Each row was made from one small tree. The marks that hang from a mark follow it in brackets, in alphabetical order. Every link used is in the known rows. Write each row's tree.
Known rows:
tirel{teter{bava}}: [ 19.2  -3.1   4.6   1.6  -2.3   4.0  -2.9 -13.3   3.3  -0.2   5.4  -0.9
  12.6  -5.1   3.6   2.0 -10.2  -7.0   0.2  23.1 -13.6   0.8  -1.8   2.1
   3.5   2.8  -6.7   4.7   3.6]
gibi{feneger{bava{teter vidi{fesa}}}}: [ -5.0  -9.1  11.2   4.0   7.2 -22.3  -6.0  -5.0 -22.2 -17.9  66.1   4.0
  -6.2  40.4  -8.9  11.7 -12.1   3.3  27.9   5.7   1.8  -0.3   1.0  -0.3
  -1.7  28.9 -11.0  -9.6  -4.2]
risal{fesa}: [  1.8  -2.5  11.9   1.6   3.0 -13.7  -1.2  -2.8   1.6   0.9  -1.8  -0.3
 -23.7  -4.3  -1.3   0.5   1.0  -1.7  -6.1  -7.7 -17.5   2.5   2.1   2.0
   1.8  -2.0  -1.8 -10.0  -0.4]
risal{fesa{vidi{bava fuvas}}}: [  7.7  -6.2  17.8   4.1   2.4 -26.3 -22.8  -6.4 -40.9  -3.7  27.2  -4.9
  -7.8   7.4  -2.4 -17.5   2.3 -19.8 -13.6 -11.5  -8.5   0.9   2.2   0.6
   0.7   3.8  -1.3  -0.8   2.8]
feneger{bava{sibop teter{tirel} vidi{fesa{risal} fuvas}}}: [-13.0 -10.1  22.4   2.0   6.1 -15.0 -19.1  16.3 -33.2 -21.5  89.0  14.1
   6.6  35.4  -7.8  -9.6 -26.9   1.2 -15.3  37.1   9.4  -3.7  -0.2   3.1
 -10.9  24.6  17.0   7.2  -0.2]
fesa{vidi}: [  1.2  -2.0   1.8  -3.4  -4.1  -1.4 -11.3  -4.5  -4.2  -2.1   1.0   1.5
   7.2  12.2   5.0 -10.5   2.8  -4.1  18.0  -6.3  10.2   1.4   1.0  -0.9
  -3.2   0.5  -2.8  -4.0  -0.9]
feneger{bava{sibop teter vidi{fesa{risal} fuvas}} gibi}: [ -1.8 -12.6  20.2   5.3   8.0 -38.0 -19.4  -4.4 -34.0 -41.3  86.0  15.3
   6.4  42.7 -10.9 -20.9 -35.4   3.7  -8.4  12.6  10.0  -6.6   2.6   1.4
  -9.0  48.7   8.9   4.0   3.5]
teter{bava{sibop vidi} tirel}: [ -2.6  -1.3   8.0  -6.0  -0.5   3.0  -4.3  21.3  -1.2  -2.6  45.6  16.1
  -9.2 -17.2   5.8  -5.2  -5.7   9.5  -0.3  47.7  -5.6   0.3   0.0   3.7
  -7.5  10.1   9.2  -0.7   1.7]
bava{sibop vidi{fesa}}: [ -7.9  -3.4   3.4   0.7   6.8 -13.3  -4.1  -5.3 -22.3  -6.4  40.5  13.0
 -10.2   4.9  -5.3  -1.6 -23.1   6.9  19.7  -1.7  -1.4  -0.8   1.8   1.0
  -4.2   9.9   8.2   0.5  -0.8]
teter{bava{sibop vidi{fesa fuvas{risal}}} tirel}: [ -1.9  -6.8  19.0  -2.1   7.1 -12.4 -16.7  21.5 -37.3   0.9  41.6  12.4
 -13.3 -23.7  -4.5 -15.1 -24.7  -5.0 -13.3  41.1  -3.9  -1.0  -1.2   2.9
  -5.6  11.5  10.5   8.8   3.9]
bava{sibop teter}: [ -4.7  -1.1   2.5  -0.2  -1.7 -11.4   0.4  -5.4   5.1  -3.7  41.1   9.7
   1.8  35.5  -2.1   0.8 -11.8   4.6  -1.3  13.8  -1.6  -0.7   3.8   2.3
  -2.4   5.6  22.6  -2.3  -2.3]
risal{fesa{vidi{bava{sibop}}}}: [  3.8  -5.2  14.4   1.1   3.1 -31.1 -17.9 -11.1 -17.0  -5.6  50.5   5.5
 -15.4  14.6   1.0 -12.9  -6.9  -8.5  13.8 -11.3  -9.7   3.3   4.0   1.3
  -2.3   5.6  14.0  -5.9   1.6]
feneger{bava{sibop teter vidi{fesa fuvas{risal}}} gibi}: [ -5.7 -12.4  18.6   5.9  12.5 -41.3 -14.3  -1.4 -36.2 -38.0  80.9  15.6
  -8.8  29.4 -13.1 -23.8 -39.6   1.9  -5.9   8.0  -4.5  -5.7   4.4   0.7
  -4.2  51.4   4.2  -2.6   3.6]
fesa{vidi{bava{teter}}}: [  4.4  -3.1   7.3   0.3  -2.3 -16.8 -13.3  -6.4 -22.5  -5.2  51.8  -1.6
  12.9  39.1  -0.1 -13.7   1.3 -10.4  19.5   7.7   9.7   0.8   2.3   2.1
  -1.5   6.2   1.9  -4.2   1.2]
feneger{bava{teter vidi{fesa fuvas}}}: [ -3.0  -6.8  11.2   6.2   9.2 -22.5  -8.3  -1.9 -43.1 -22.7  63.8   4.5
  -2.9  29.8 -10.9  -5.6 -20.0  -2.9  -7.1   8.9  -2.3  -4.7   1.6   0.2
  -2.6  23.0  -8.2  -0.4   0.2]
fuvas{risal vidi{bava{sibop teter{tirel}} fesa}}: [-10.0  -7.4  18.0  -0.6   7.9 -14.8 -14.8  15.6 -37.4   2.0  71.2   7.7
 -15.8  11.8  -8.5 -10.4 -25.2 -17.2 -16.0  34.1  -1.8   2.3   2.6   2.3
  -0.1   8.5  20.2   4.2   3.4]
bava{sibop}: [ -3.2  -0.5  -1.2  -0.9   0.3  -6.2  -0.8  -4.0   4.9  -1.9  20.4   8.3
  -1.1   7.7  -0.6   0.2 -11.1   4.5  -0.8   0.6  -2.0  -0.1   1.4   0.2
  -2.8   3.4  18.4   2.7  -0.7]
gibi{feneger}: [-1.7 -3.7  2.2 -0.4 -1.6 -0.4 -2.9 -3.5  2.0  4.1 -0.7 -3.2  2.5 10.3
 -1.0 13.9  6.9 -0.5  7.5 -2.6  2.8  2.4 -1.3 -1.7  1.1  6.7  0.1 -0.8
 -3.2]
vidi{bava fesa{risal} fuvas}: [  8.9  -5.7  14.3   7.7   5.5 -22.3 -20.2  -2.6 -52.2  -2.8  31.7  -8.2
  14.0   5.9 -11.9  -9.9 -14.8 -18.6 -13.6   0.8  15.2  -3.1  -3.8   0.7
  -1.4   2.8   6.1  21.3   6.0]
vidi{fesa}: [  0.4  -2.0   1.9   2.9   5.9  -1.3  -4.5  -1.6 -17.1  -1.5   3.0  -2.4
  -7.7  -5.6  -7.6  -4.4 -14.3  -5.9  20.6  -4.4   1.5  -1.3  -2.0  -0.9
   0.9   0.1   1.6   6.6   0.7]
feneger{bava{teter vidi{fesa}}}: [ -2.9  -5.9   8.4   4.1   9.3 -21.4  -3.3  -1.6 -24.3 -21.5  66.0   6.8
  -8.9  29.9  -8.0  -2.1 -18.8   3.3  21.0   8.3  -1.3  -2.8   1.8   1.6
  -2.7  22.1 -11.7  -8.9  -0.8]

Write each row's tree:
[  5.4  -4.6   5.5   8.6   9.6 -12.3 -12.9  -1.5 -54.8  -4.3  30.7  -7.9
   0.8  -5.8 -13.9 -11.0 -16.1 -19.8  -5.3  -2.1   1.1  -4.7  -3.3  -1.7
   2.4   5.4   5.2  19.0   5.6]
vidi{bava fesa fuvas}
[  8.2  -6.4  13.4   1.7   6.0 -22.3 -17.9  -5.2 -43.1   0.9  31.9  -3.4
   1.2   4.8  -5.2  -2.5 -10.6 -18.0 -17.6   0.6  14.6   1.4  -0.8   0.4
  -0.5   0.2  -3.8  11.3   5.5]
fuvas{vidi{bava fesa{risal}}}
[ 14.3  -5.7   9.3   2.3   4.3  -3.2  -6.4 -13.9 -24.1  -4.4  24.9   3.9
   3.5  -8.4  -1.9  -0.9 -22.5  -5.2  20.5  20.4 -12.7  -0.4  -1.4   2.8
   1.1   8.7 -16.5   2.7   2.7]
tirel{teter{bava{vidi{fesa}}}}
[ -9.8  -7.5   8.2  -0.2   4.3   1.2  -6.3  21.0  14.2 -37.7  70.3  14.0
  -6.2  18.5  -3.1 -21.9 -21.5   6.0   8.1  38.0  -6.0  -5.5   1.2   0.2
  -5.6  43.9  20.6  -1.6   2.0]
feneger{bava{sibop teter{tirel}} gibi}
[  1.8  -6.8  20.2  -1.7   2.2  -8.2 -21.9  19.3 -35.0  -2.3  46.7  11.5
   2.6  -9.4  -2.3 -11.7 -20.2  -2.8 -15.6  45.8   9.7  -2.6  -3.1   4.3
 -10.2   9.6  15.3  15.6   3.8]
teter{bava{sibop vidi{fesa{risal} fuvas}} tirel}
[  7.5  -6.9  14.9   0.3   7.6 -35.2 -14.3  -1.7 -41.1  -0.5  39.2  11.4
 -10.4  -8.3  -6.5  -9.4 -26.3  -2.9 -14.1  15.3  -3.5  -1.2   1.0   2.9
  -3.2  11.5   3.7   6.8   4.4]
teter{bava{sibop vidi{fesa fuvas{risal}}}}
[  6.9  -1.3   3.9  -3.9   0.8 -19.5  -1.8  -1.9  -4.6  -4.0  42.9  14.9
  -6.3  -2.2   4.9   0.1  -7.6  11.2  -0.4  22.0  -5.2  -0.3   2.3   3.2
  -4.4   9.2   2.8  -3.3   1.5]
teter{bava{sibop vidi}}
[ -8.0  -8.6  10.2   2.7   1.8 -27.5  -7.7  -8.2 -20.1 -19.0  81.8  11.8
   5.8  54.1  -4.1  12.3  -9.4   7.1 -20.8  11.2  -3.3  -0.9   3.9  -0.5
  -4.4  33.1   9.5  -4.4  -4.4]
gibi{feneger{bava{sibop teter vidi{fuvas}}}}
[  5.4  -5.7  12.5   1.3   0.6 -25.2 -23.0  -3.0 -42.7   0.9  24.6  -3.9
  13.0  10.6  -1.1 -19.9  -1.8 -18.8 -13.7  -7.2   9.5   0.6   0.0  -0.3
  -0.3   5.5  -3.1   4.0   4.6]
fesa{vidi{bava fuvas{risal}}}
[  4.5  -6.7  12.9   1.3   6.5 -29.6 -19.0  -8.9 -38.6  -1.2  53.3   4.6
  -0.1  12.4  -5.2  -2.2 -21.6 -13.8 -17.9   1.4  12.4   1.3   1.0   0.6
  -2.9   3.5  14.9  14.0   6.0]
fuvas{vidi{bava{sibop} fesa{risal}}}
[-18.6  -7.7  30.1  -2.2   3.0 -21.3 -10.8  17.5 -20.0   0.7  52.5  15.3
 -23.5  18.0  -3.3  -8.2 -10.1   1.9 -40.2  31.4 -21.7   2.8   6.5   6.0
  -4.0  11.1  15.4 -14.5  -3.0]
bava{sibop teter{tirel} vidi{fuvas{risal{fesa}}}}
[ -5.2  -6.3  13.5   2.4   7.9 -20.6 -11.2   0.7 -47.4   0.8  13.4   3.6
  -6.3  -4.1  -8.6  -8.0 -16.7  -6.0 -13.3  -5.3   1.6  -0.7   0.8   0.8
  -0.4   7.1 -10.7   1.0   1.0]
bava{vidi{fesa fuvas{risal}}}
[ -4.4 -12.1  15.1   5.0  14.5 -36.3 -15.9   0.0 -36.6 -36.4  60.5  15.1
 -12.6   1.3 -11.7 -25.1 -38.5   1.8  -5.8  -5.1  -4.0  -5.9   2.2  -1.2
  -4.5  48.8   0.0   2.1   5.0]
feneger{bava{sibop vidi{fesa fuvas{risal}}} gibi}
[ -8.6  -8.4  28.3  -2.8   6.0 -26.5 -12.3  13.9 -19.4   4.2  66.9   9.9
 -32.3  13.3  -2.4  -5.5  -8.7 -12.7 -41.7  31.8 -20.8   6.3   6.9   5.1
   0.7   5.8  16.7 -11.6   2.0]
fuvas{risal{fesa} vidi{bava{sibop teter{tirel}}}}
[  7.3  -3.0   6.4  -0.3   5.9 -21.2  -6.6  -3.2 -21.4  -5.3  45.5  12.8
 -13.5  -7.5  -2.4  -3.5 -22.1   4.7  20.1  17.1  -2.6  -1.6   0.7   2.1
  -4.2  10.2   4.8   3.3   2.3]
teter{bava{sibop vidi{fesa}}}
[ -9.0  -3.5   9.2  -2.8  -2.6  -0.4 -16.6  12.7 -14.1  -6.9  75.2   7.8
   8.7  32.3   1.1 -18.5  -8.2  -7.2  19.8  34.2   6.6   0.3   1.9   2.5
  -6.2   9.9  26.2   1.3  -0.1]
fesa{vidi{bava{sibop teter{tirel}}}}
[ -9.4  -5.8  10.9  -0.2   7.1  -2.0 -13.1  13.6 -37.4  -3.1  74.6   6.9
 -13.0  13.1  -7.4  -8.7 -22.5 -16.5 -10.1  36.7  -2.6   0.3   2.5   1.2
  -1.6   8.6  24.1   9.3   2.8]
fuvas{vidi{bava{sibop teter{tirel}} fesa}}
[ -5.4 -11.3  19.2   1.9   4.2 -37.9 -13.9 -10.0 -15.1 -18.7  88.2  12.0
   5.6  61.0  -6.9  13.6 -20.6   8.8  19.0   8.4  13.9   1.2   1.1   1.9
  -7.7  29.2   8.2  -3.9  -3.9]
gibi{feneger{bava{sibop teter vidi{fesa{risal}}}}}
[ -2.8  -5.2  19.3   2.8   4.1  -3.6 -15.2  18.8 -29.9  -2.4  57.8  -3.8
   8.2  19.1  -9.8 -11.8 -13.0 -13.6  14.4  38.0  15.4  -1.5  -3.6   4.4
  -3.5   4.5  13.2  10.3   3.4]
vidi{bava{teter{tirel}} fesa{risal}}
[  0.4  -3.2   5.8  -0.5  -2.0 -23.0 -14.8 -10.6 -18.1  -7.9  72.4   6.4
  11.5  46.6  -0.1 -13.1  -9.6  -6.6  19.3   8.8   7.9   0.4   4.0   1.8
  -3.5   9.6  19.7  -1.0   1.0]
fesa{vidi{bava{sibop teter}}}
[ 10.8  -9.6  17.1   3.0   6.3 -23.0 -15.2 -16.7 -38.6  -1.5  39.5  11.0
   5.0  -1.2  -5.6  -6.5 -36.8  -8.3 -14.0  19.0 -14.8  -0.5   0.6   2.9
  -0.1  13.2   0.9   8.6   4.0]
tirel{teter{bava{sibop vidi{fesa fuvas{risal}}}}}
[  4.7  -6.7  11.8   1.4  10.0 -25.8 -13.0  -2.0 -45.6   4.7  27.1  -2.7
 -14.9  -8.7  -7.4  -5.4 -15.0 -19.6 -15.0  -3.8   0.8   2.6   1.2  -0.5
   4.5   2.4  -8.3   4.5   6.3]
fuvas{risal vidi{bava fesa}}
[  8.1  -4.6  11.9   4.6   5.9 -20.3 -14.1  -2.6 -32.7  -2.3  34.4  -5.5
   8.6   6.2  -9.0  -6.5 -13.1 -11.9  13.9  -0.1  16.1  -1.0  -3.6   2.2
  -1.2   1.5   3.1  13.4   5.5]
vidi{bava fesa{risal}}
[  1.0  -5.9   1.4   2.5   5.9 -15.6  -4.3   0.0  10.6 -37.2  47.1  11.6
  -6.0   5.0  -2.8 -16.8 -21.8   7.5   8.0   0.1  -4.8  -5.5   1.4  -2.4
  -3.7  41.4  10.2   0.9   4.0]
feneger{bava{sibop} gibi}
[  0.4  -6.7  14.9   0.9  -1.0 -36.6 -21.6  -8.2 -37.3  -3.3  65.8   4.8
  15.0  46.0  -3.5 -18.9 -13.2 -13.7 -14.5   6.9   7.6   0.8   4.1   1.8
  -2.5  10.1  19.7   2.1   2.4]
fesa{vidi{bava{sibop teter} fuvas{risal}}}
[  3.5  -3.1   7.1   6.7   2.2 -16.3  -6.5  -1.9 -37.1  -4.2  48.1  -5.0
  11.0  27.3  -8.3  -6.9  -2.6 -13.3 -26.2  14.9  -1.4  -3.2   1.2   1.6
   1.9   7.0   7.5   7.6   2.6]
vidi{bava{teter} fuvas}
[ -5.2  -9.1  10.3   3.5  11.8 -28.1  -6.5  -3.2 -16.2 -43.1  87.6  17.2
 -12.4  30.1  -9.7 -18.1 -35.8  10.0  27.7   9.7  -4.2  -6.3   4.0   0.1
  -5.3  49.9   4.3  -6.1   1.5]
feneger{bava{sibop teter vidi{fesa}} gibi}
[ -7.1  -7.1   5.1  -0.1   3.3 -21.4  -3.8  -5.6  -1.3 -16.8  64.1  13.7
  -3.4  25.6   0.7  15.5  -6.5  14.0   7.5  -2.0  -3.6   1.0   1.5  -1.3
  -4.9  29.2   1.5  -7.7  -3.6]
gibi{feneger{bava{sibop vidi}}}
